In the rows, zero is written as 128.
Known rows, with every step that occurs
H > R: [133 122 125 166 133 126 108 152  75 136 124 126 115 133 139 117 149 120
 129 133 150 105 145 126]
M > N > U > P: [113  97 170 158  95 124 157 158 162 121 154  86 111 114 126 106  93 141
  58 101 143 118 162 131]
Q > P > U: [135  96 119 161 115 130 164  99  98 121 150 122 124 122 120 109 156 121
  65 132 152 115 117 126]
N > U > P > M: [ 97  74 126 168 127 122 135 128 141 122 155 122 114  84 141 105 123 125
  74 101 155 128 159 136]
G > N > Q > P: [135  90 101 157 109 101 129 150 132 105 151  69 131 157 101  93 138 144
  61 121 130  98 141  94]
P > M > N > U: [130  76 180 153 131  93 147  78 169 110 148  83 110 124 170 116 107 120
  71 116 135 129 145 143]
M > P > G > N > U: [129  78  93 200 112  93 168 150 137 131 180  66 114  99 170  95 154 139
  41 108 120  98 140 157]
G > N: [129 117 102 133 130 114 101 152 152 109 144  82 127 117 147 110 131 137
 126 108 128 121 138 122]
M > P > G: [132 108 102 164 101 114 181 130  98 149 145 121 130 104 141 118 160 116
  64 144 114 104 121 163]
R > H > U > N > Q > P: [102  91 136 146 107 120 152 219 127 145 111  86 108 171  75  85  92 124
  53  76 162  68 210  94]
Q > P > G: [138 107 101 152 108 123 171 119  75 141 149 119 135 131 115 110 164 140
  66 144 129  85 129 129]
R > H > U: [101 121 152 105 135 132 140 170 141 162 109 124 112 114 129 110  95 122
 124 106 154  87 183 124]
Q > P > M: [126  93 103 139 113 118 130  95 104 111 144 123 131 127 123 110 160 129
  80 139 149 107 127 123]
G > N > M > P > Q: [130  67 115 175 116  57 142 149 187 112 164  67 122 114 181  96 145 134
  55 119 115 111 146 178]
P > U > H > R: [141  82 140 181 143 119  89 119  95 157 118 120 109 111 146 112 139  72
  94 119 178 140 145 136]
U > P: [107 120 114 138 102 143 127 171 122 128 135 131 128  99 107 115 125 127
 111 117 144 125 148 126]
N > U > H: [126  97 151 145 136 121  95 122 173 149 132 114 115 131 129 121 101 123
  84 106 160 138 143 123]
H > U > N > M: [116  95 145 129 123  94  97 205 133 125 125  91 103 147 141 113  97 136
 112  88 178 119 150 136]
H > U > P > Q: [ 98  92 140 147 115 125 130 205 131 139 138 127 113  77 151 114 120 115
 102 105 156  91 174 146]
Q > P > G > N > U: [136  78  92 188 120 106 156 132 116 124 185  64 121 125 145  85 154 165
  39 106 139  75 147 126]
Q > P > G > N: [137  96  74 157 107 110 145 143  95 122 167  73 133 125 137  90 167 150
  65 126 126  77 137 125]
M > P: [124 122 113 149  96 126 150 146 125 131 140 122 127 116 125 122 149 128
  88 136 126 121 118 147]
R > H: [110 128 137 115 138 132 159 126 152 152 112 126 127 129 118 112 105 120
 116 111 116 111 181 124]
U > H: [132 114 132 116 126 125  82 129 151 149 115 123 125 129 119 124 111 108
 111 119 150 143 134 121]
R > H > U > N > Q: [ 99  94 154 136 132 111 139 213 150 151  95  93 104 154 104 102  72 102
  97  69 145  98 209 109]

Rows
[123  91 111 193 101 124 160 164 123 119 143 101 113 112 137 110 145  92
  61  94 136 141 134 155] : M > P > U > N
[ 96 114 138 123 125 134 125 221 144 152 105 102 104 129 124 103  84 116
 118  67 157  90 205 121] : R > H > U > N
[113 117 127 135 116 130  93 221 120 127 123 102 108 131 133 119 107 125
 127  85 168 111 156 124] : H > U > N
[162  50 178 194 104  91 127 111 100 145 125  69 104 163 104  92 126  78
   4 133 174 108 152 111] : M > N > Q > P > U > H > R
[154  82 155 154  93  86 198 106 103 132 140  74 128 167 103 103 129 123
  20 151 108  85 140 120] : M > N > Q > P > G
[145  59  94 213 121 103  90 160  88 156 164  57 107 133 145  71 161 137
  23 107 182  70 172 118] : Q > P > G > N > U > H > R
[133  80 142 167 115  71 168 123 166 131 149 113 123 125 166 115 145 126
  57 140 118 119 136 183] : N > M > P > Q
[142 102 183 130 115  92 157 117 158 120 117  83 123 163 115 124  94 108
  82 134 109 128 140 118] : M > N > Q
[126  69 109 172 113 100 132 140 112 101 133  90 125 163  97  99 135 109
  52 102 142 115 157 105] : U > N > Q > P > M
[135  76  94 187 109  77 172 150 122 129 153  65 129 117 137  97 149 110
  45 127  95 104 138 145] : M > P > G > N > Q
[ 91  84 122 130 111 125 105 176 107 130 131 127 111  67 139 109 124 109
 113 113 180 110 153 134] : H > U > P > M
[137 108 129 156 128 124  61 152 100 159 109 119 115 134 129 116 131 101
 113 124 171 123 152 121] : U > H > R
[129  98 123 175 108 120 178 112 122 128 146 121 117  95 142 119 155  99
  66 135 134 137 111 162] : M > P > U
[124  84 160 172 102 113 186 142 130 141 161  82 113 102 141 101 107 132
  39 107 129 104 166 147] : M > N > U > P > G
[133  89 150 183 139 119  72 144 122 159 129 111 104 137 138 112 121 116
  85 107 178 120 164 122] : N > U > H > R
[138  89 143 133  94 103 145  90 126 104 143  86 125 137 135 106 140 127
  55 145 143 100 134 127] : Q > P > M > N
[101  65 151 163 114  78 164 217 175 153 127  87 100 127 161  90 102 113
  46  77 146  83 213 175] : R > H > U > N > M > P > Q
[128 101 126 171 110 110 167 140 149 135 143 124 128 108 157 124 153 111
  72 135 109 109 143 168] : M > P > Q
[141  63 113 205 147  95  82 155 113 159 152  64 105 116 171  87 137 114
  66  96 166 100 174 133] : P > G > N > U > H > R
[138  82 111 165 141  80 150 129 127 129 140  70 129 127 140 100 129 109
  87 117  98 112 147 127] : P > G > N > Q
[143  62 141 163 119 105 135  94 133 145 127 110 123 147  90 104 126  88
  27 128 161 133 128 109] : N > Q > P > U > H
[139  64 112 182 122  94 158 119 129 104 158  68 123 136 118  87 143 113
  41 114 139 114 130 109] : G > N > Q > P > U
